What can hang from each mark
Z_699: Z_392 Z_871
Z_830: Z_451 Z_699
Z_451: Z_392
Z_392: Z_699
Z_232: Z_420
Z_583: Z_420 Z_699
Z_871: Z_721
Z_721: Z_232 Z_583 Z_871
Z_67: Z_721 Z_841

Known rows, with every way that one mark hangs from another
Z_392(Z_699(Z_871(Z_721(Z_232 Z_583)))): [ 1.00 -0.82 -0.39 -0.72 -0.67 -0.51  0.20 -0.85  4.66 -0.17 -0.83 -0.04
 -2.39  0.31  1.54 -0.73 -0.28 -0.14 -0.01 -0.48  2.91  0.70]
Z_721(Z_232(Z_420) Z_583): [-0.51  0.47 -1.53 -1.85 -1.19 -0.42 -1.84  0.46  0.51  0.45 -2.74 -0.56
  2.01 -2.29 -1.28 -0.93 -1.74  3.17  3.90 -2.89 -0.97  1.38]
Z_67(Z_721(Z_232 Z_871) Z_841): [-2.18 -1.34 -2.53 -1.30 -0.14  0.51 -2.26  1.83  2.39  1.59  0.88  0.23
 -1.03 -0.45 -5.52 -3.68  2.74 -3.37  4.18 -3.31 -1.03  0.79]
Z_871(Z_721): [-0.22  0.32  0.57 -0.09  0.60 -1.00 -1.24 -1.73  0.78 -0.37  0.44 -0.45
 -0.83  1.54  0.99 -2.42  1.50 -0.34 -0.40  2.19  2.83 -0.72]
Z_830(Z_451(Z_392) Z_699(Z_871(Z_721))): [ 0.51 -2.19  0.91  2.51 -0.13  3.29  1.60  1.14 -1.54 -2.41  2.60  0.55
 -1.81  1.17  2.09  0.58 -0.79 -3.26 -3.13  3.99  1.37 -1.18]
Z_67(Z_721(Z_583(Z_420) Z_871)): [-2.70  0.17 -1.09 -0.89 -0.89 -4.03 -0.15  0.04  0.92  2.62 -1.42 -0.86
  0.88 -0.69 -1.32 -0.95  2.64 -3.44  4.00 -1.01 -0.62 -0.68]
Z_871(Z_721(Z_232 Z_583(Z_699))): [-0.49  1.16 -1.53  1.37 -0.24 -1.13 -1.76 -0.07  1.95 -0.16 -1.24  1.52
 -0.16 -1.39 -0.84  0.37  0.89  0.65  0.34 -2.30 -1.96  1.30]
Z_830(Z_451 Z_699(Z_392)): [ 2.04 -1.49  0.21  3.49  0.65  5.72  0.55  0.39 -4.08  0.01  0.72  0.36
  2.44  0.50  1.94  1.78 -1.86 -2.34 -2.86 -2.02 -0.71 -0.63]
Z_830(Z_699): [ 0.04  0.10  1.30  1.35  2.62  0.88 -2.50 -0.49 -0.55  0.37  1.22 -0.65
  3.19  1.49  0.29 -0.27  0.31 -1.68 -0.55  0.19  1.47 -0.03]
Z_232(Z_420): [-0.67  0.59  1.01 -2.12  1.20 -0.91 -1.63 -0.82 -1.37  0.54 -0.62 -0.79
  1.29  0.59 -0.15 -1.58 -1.56  2.11  1.95  1.49  0.88  1.23]
Z_721(Z_583(Z_699) Z_871): [-0.80  2.28 -0.05 -0.34  1.02 -2.46 -0.91 -1.17  2.21  0.07 -1.80  2.34
  1.80 -0.57 -1.61  1.07  2.29 -1.86 -0.34 -1.75 -2.78 -0.39]
Z_699(Z_871(Z_721(Z_583))): [ 0.14 -0.29  0.52 -0.59 -0.96 -1.65  0.43 -0.53  2.37 -0.70 -1.49 -1.17
 -1.80  0.51  1.24 -1.74  0.48 -0.26 -1.13  2.41  2.80 -2.55]
Z_721(Z_583(Z_420)): [-1.33  2.36  0.74 -0.09 -1.65 -2.65 -1.49 -0.43 -1.60  0.66 -2.15 -2.46
  4.03 -0.48  0.51  0.14  0.32 -0.02  1.87 -0.62  0.52 -0.77]
Z_392(Z_699): [ 0.47  0.80  1.97  0.00  2.18  0.07 -1.69 -2.99  0.69  0.69  0.04 -0.37
  1.56  2.77  0.85 -0.14 -0.17 -0.96 -0.47  1.05  3.27  0.91]
Z_699(Z_392 Z_871(Z_721(Z_232 Z_583))): [ 1.44 -1.76 -1.64 -0.40 -1.75  1.70  2.52  0.95  1.30 -0.29 -0.15 -0.14
 -2.43 -1.02  0.08 -0.49  0.36  1.59 -0.81 -0.95  0.51 -2.03]
Z_871(Z_721(Z_232(Z_420) Z_583)): [-0.88 -0.26 -1.83 -1.48 -2.03 -1.32 -0.96  0.27  1.44 -0.22 -1.58  0.18
 -1.10 -1.96  0.32 -2.29 -1.25  2.57  3.73 -1.92 -0.80  1.94]
Z_583(Z_420 Z_699): [-1.16  2.86  1.83  0.37  2.12 -2.71 -2.20 -0.57 -2.89  0.80  0.58 -0.75
  3.26  0.59 -0.40  1.78  0.42  0.48  0.05  0.75 -1.55  1.54]
Z_830(Z_451 Z_699): [ 1.38 -0.34  0.54  2.67  1.20  3.37 -2.12  0.05 -1.85 -0.13 -0.58 -0.27
  3.32  0.29  1.72  0.54 -1.21 -2.97 -1.71 -1.28  0.82  0.21]
Z_871(Z_721(Z_583(Z_699))): [-1.13  1.38  0.20  2.00  0.30 -1.94 -1.20 -1.35  1.03 -0.62 -1.16  1.12
 -0.24  0.08  0.66  0.51  0.59 -0.83 -1.11  0.71 -1.16  0.24]
Z_583(Z_699(Z_392 Z_871(Z_721(Z_232)))): [ 1.56 -1.40 -0.41  0.24  2.00  1.61  2.01  1.03  0.04  0.16  2.56  1.90
 -3.07  0.11 -0.80  0.98  0.33  2.23 -2.71  0.41 -1.34  0.38]
Z_451(Z_392): [-1.19  0.99  1.04  0.11  0.62  0.62 -0.94 -1.09 -2.13 -1.15  1.29 -0.60
  1.91  1.89 -2.37  0.48  1.34  0.28 -0.11  3.84  1.84 -2.17]
Z_583(Z_420): [-0.68  2.08  1.37 -0.76  0.64 -2.21 -1.83 -0.71 -2.42  0.81 -0.02 -2.30
  3.51  0.62  0.03 -0.40  0.79  0.43  1.34  0.95  1.63 -0.14]
Z_583(Z_420 Z_699(Z_392 Z_871)): [ 0.27  0.62  2.26 -0.08  2.22 -0.29  1.89  0.86 -4.02  0.90  1.90 -0.41
  0.82  1.00 -0.17  2.92 -0.75  1.42 -2.32  1.86 -1.98 -0.03]
Z_721(Z_583(Z_420 Z_699(Z_392 Z_871))): [-0.15  1.15  1.58  0.37  0.28 -0.76  2.32  0.72 -3.43  0.88 -0.23 -0.60
  1.48 -0.43  0.25  3.63 -1.21  1.09 -1.75  0.43 -3.00 -0.84]
Z_871(Z_721(Z_583(Z_420))): [-1.61  1.45  0.49  0.31 -2.38 -3.37 -0.64 -0.68 -0.68 -0.06 -1.16 -1.76
  0.96 -0.60  1.97 -1.20  0.82 -0.62  1.77  0.49  0.62 -0.26]

Rows
[ 0.25 -0.68  0.09 -2.11  2.14 -1.54 -0.25  1.03  1.27 -0.22  1.27  1.65
 -3.35 -0.78 -0.41 -0.81 -1.70  3.27  0.66  1.18 -1.63  3.61]
Z_583(Z_699(Z_871(Z_721(Z_232(Z_420)))))
[ 0.62  0.22  0.87  0.83  1.23  1.14  1.88  0.17 -1.32  0.22 -0.79  0.63
  0.57  0.35 -0.61  3.12 -0.90  0.96 -3.30  0.64 -1.86 -1.99]
Z_721(Z_583(Z_699(Z_392 Z_871)))
[-0.04  0.40 -2.07  0.12 -1.91 -0.74 -1.54 -0.26  2.38 -0.26 -1.71 -0.20
  0.09 -1.40 -0.45 -1.67  1.21  0.52  1.58 -2.17  1.00 -0.39]
Z_871(Z_721(Z_232 Z_583))
[-0.47 -0.91  2.48 -0.25  0.93  0.23  1.89 -2.14  1.06 -1.64  3.16  0.51
 -3.62  3.80  1.14  0.00  0.20 -1.10 -1.76  6.38  4.07 -0.42]
Z_451(Z_392(Z_699(Z_871(Z_721))))
[ 0.28 -0.05 -1.89  2.05 -0.74  1.33  0.80  0.12 -0.27 -0.13  0.18  2.15
 -0.92 -1.38 -0.70  1.72  0.23  1.32 -0.80 -2.79 -3.41  0.56]
Z_871(Z_721(Z_232 Z_583(Z_699(Z_392))))
[-0.76  0.48  2.09 -0.59 -1.18 -3.04  1.18 -1.35  1.40  0.26 -0.21 -1.33
 -1.74  1.28  3.93 -0.14 -0.92 -1.46  0.29  2.09  2.47  0.94]
Z_392(Z_699(Z_871(Z_721(Z_583(Z_420)))))
[-2.76 -0.98 -3.40 -0.48 -1.99  0.18 -1.96  2.14  3.16  1.40 -1.39  0.17
 -0.42 -1.74 -5.10 -3.10  2.42 -3.84  4.82 -4.92 -2.09  0.01]
Z_67(Z_721(Z_232 Z_583 Z_871) Z_841)
[ 1.20 -0.01 -1.02  0.40  0.65  1.71  1.28  1.43 -0.20  0.53 -0.71  0.81
  0.84 -1.29 -2.17  3.13 -0.74  2.33 -1.95 -2.28 -2.75 -1.04]
Z_721(Z_232 Z_583(Z_699(Z_392 Z_871)))
[ 0.98 -1.33  1.77  1.11 -0.46  2.33  2.24 -1.59 -0.10 -2.28  1.30  0.99
 -3.27  2.71  2.53  0.80 -1.28 -2.40 -2.91  4.95  3.49  0.00]
Z_830(Z_451(Z_392(Z_699(Z_871(Z_721)))))
[ 0.59  0.71 -2.33 -0.14 -0.12  0.86  1.23  0.47  0.92  0.58 -0.33  3.21
  1.12 -2.03 -2.94  2.61  1.92  0.01  0.06 -5.10 -5.15 -0.14]
Z_721(Z_232 Z_583(Z_699(Z_392)) Z_871)
[ 1.42 -1.75  0.89 -0.41  0.67  1.41  2.69 -0.37 -0.67 -0.36  1.89 -0.19
 -3.16  1.78  1.06 -1.17  0.52  0.82 -2.90  3.39  2.36 -2.28]
Z_699(Z_392 Z_871(Z_721))
[ 2.77 -2.45  0.83  2.19  1.31  5.65  1.74  1.40 -3.12  0.03  0.98  0.00
  1.03  0.92  2.07  1.93 -2.17 -2.04 -4.28 -0.39  0.42 -1.58]
Z_830(Z_451 Z_699(Z_392 Z_871))
[-3.16 -0.65  0.52  1.50  1.00  0.27 -1.58  1.72  0.27  1.11 -1.22 -0.82
 -1.30  0.71 -3.40 -0.44 -1.21 -3.12  0.10  0.53 -1.73 -0.06]
Z_67(Z_721(Z_583(Z_699(Z_871))) Z_841)
[ 2.58 -3.15  0.58  2.71  0.49  4.86  2.88  1.25 -2.08 -0.71  1.97  0.73
 -2.27  0.84  3.72  0.23 -1.75 -2.62 -4.33  0.80  0.60 -0.99]
Z_830(Z_451 Z_699(Z_392 Z_871(Z_721)))
[ 0.49  0.34  1.18  1.69 -0.49  3.39 -0.05 -2.22 -2.23 -1.33  0.31  0.82
  1.43  2.28  0.81  2.20 -1.14 -2.23 -1.38  2.06  2.11  0.27]
Z_830(Z_451(Z_392(Z_699)))
[ 0.02 -0.39  0.49  3.35  0.14  4.04 -0.81  0.37 -3.64 -1.69  1.30  0.20
  2.74  0.91  0.19  2.06 -0.89 -2.88 -1.68  1.30  0.09 -0.70]
Z_830(Z_451(Z_392) Z_699)
[-0.91  2.38  1.81 -0.30  0.67 -3.11 -0.34  0.50 -1.11  0.55 -1.61 -1.41
  2.38 -0.37 -0.01  2.37 -0.61  0.28 -0.60  1.01 -1.62 -0.22]
Z_721(Z_583(Z_420 Z_699(Z_871)))
[-0.55  1.75  1.66  1.29  1.53 -0.19  0.58 -0.25 -5.27  1.33  1.76 -0.04
  2.40  0.47 -0.30  3.03 -0.23  1.11 -1.01  0.20 -3.03  0.95]
Z_583(Z_420 Z_699(Z_392))
[-0.68  2.22 -1.84 -2.47 -2.24 -3.11 -0.78  0.79  1.67  0.86 -1.76 -0.38
  3.16 -2.69 -1.67 -0.37  2.86 -0.38  3.91 -4.52 -1.83 -0.05]
Z_721(Z_232 Z_583(Z_420) Z_871)
[-0.08  0.29 -0.73 -1.54 -2.23 -2.74  0.35  1.37  1.49  0.06 -1.05 -2.01
 -0.70 -1.64  0.60 -1.26  0.62  1.18  1.59 -0.67  0.82 -0.15]
Z_699(Z_871(Z_721(Z_232 Z_583(Z_420))))
[ 0.71 -1.44 -0.33 -3.49  0.68 -1.03  0.12  0.88  1.66 -0.19  0.80 -0.30
 -3.14 -0.60  0.13 -3.05 -1.17  3.36  2.00  1.25  1.29  1.87]
Z_699(Z_871(Z_721(Z_232(Z_420))))
[-1.13  1.27 -1.57 -0.20 -2.82 -2.65 -1.28  0.58  0.30  0.18 -1.24 -1.54
  0.93 -2.04  0.67 -1.23  0.96  0.69  3.07 -2.29 -0.15  0.63]
Z_871(Z_721(Z_232 Z_583(Z_420)))
[-0.43  0.63 -2.21 -3.74 -1.41 -1.65 -0.57  0.58  2.72  0.29 -2.26  1.27
  1.00 -2.75 -1.92 -1.39  0.53  1.48  4.59 -4.18 -2.19  1.19]
Z_721(Z_232(Z_420) Z_583 Z_871)
[ 0.83 -1.46  0.01  0.26 -1.19  0.84  2.92 -0.23  0.12 -0.60 -0.41 -0.35
 -2.52  0.53  1.42 -0.49  0.10  0.41 -2.37  1.79  1.37 -3.17]
Z_699(Z_392 Z_871(Z_721(Z_583)))
[-1.11  0.48 -1.23 -0.23 -0.36 -1.89 -1.22  0.22  0.95 -0.13 -1.07  1.99
 -1.33 -2.33 -0.18 -0.12 -1.88  2.46  2.51 -2.09 -3.68  3.73]
Z_871(Z_721(Z_232(Z_420) Z_583(Z_699)))
[-0.78  1.96 -1.01 -0.75 -2.07 -1.86 -2.16  0.66 -0.53  0.82 -2.30 -2.28
  4.12 -2.11 -1.12  0.25  0.64  1.41  3.13 -3.25 -0.50  0.16]
Z_721(Z_232 Z_583(Z_420))
[-0.41  0.22 -0.03  2.64 -0.21  0.48  1.32 -1.10 -1.35 -0.27  0.04  1.61
 -1.25  0.04  0.85  1.63  0.05 -0.16 -2.20 -0.05 -2.83 -0.49]
Z_871(Z_721(Z_583(Z_699(Z_392))))
[ 1.58 -1.15  0.36 -1.39  1.48  0.07  0.02 -1.01  3.99  0.00  1.28  0.34
 -2.89  1.58  1.12 -1.31  0.16  0.27 -0.42  1.11  3.83  1.53]
Z_392(Z_699(Z_871(Z_721(Z_232))))
[ 2.15 -2.00 -1.07 -1.00  0.23  1.90  2.21  0.89  0.49 -0.02  2.04  0.06
 -2.89  0.42 -0.32 -1.08  0.85  2.32 -1.40  0.55  1.68 -1.37]
Z_699(Z_392 Z_871(Z_721(Z_232)))
[ 0.94 -1.23  1.17  1.89  0.77  4.05  0.48  1.26 -2.54 -1.83  1.56 -0.11
  1.35  1.09  0.40  1.87 -1.38 -2.49 -2.84  2.92  1.19 -1.73]
Z_830(Z_451(Z_392) Z_699(Z_871))
[ 0.38  1.26 -2.40 -2.04 -1.23 -1.11 -1.27  0.08  3.78  0.31 -2.35  0.70
  2.15 -1.91 -2.54 -0.81  2.90 -0.38  2.47 -4.31 -0.56 -1.13]
Z_721(Z_232 Z_583 Z_871)
[-0.25 -0.57 -1.19 -2.19  0.03 -0.81 -1.27 -0.01  0.80 -0.07  0.65  0.29
 -1.77 -0.91  0.04 -2.94 -0.85  2.97  3.23 -0.27  0.38  2.68]
Z_871(Z_721(Z_232(Z_420)))
[ 0.82 -0.74  2.34 -0.93  1.80 -0.74  0.51 -2.40  2.75 -0.10  1.41 -0.09
 -3.08  3.04  2.64 -1.42 -0.12 -1.04 -1.92  3.78  4.70  0.55]
Z_392(Z_699(Z_871(Z_721)))
[ 1.45 -2.73 -0.75 -2.61  0.05  1.44  2.69  1.45 -0.52 -0.02  1.96  0.48
 -4.10 -0.72  0.48 -1.65 -1.84  3.93  0.68  0.71  0.09  1.05]
Z_699(Z_392 Z_871(Z_721(Z_232(Z_420))))
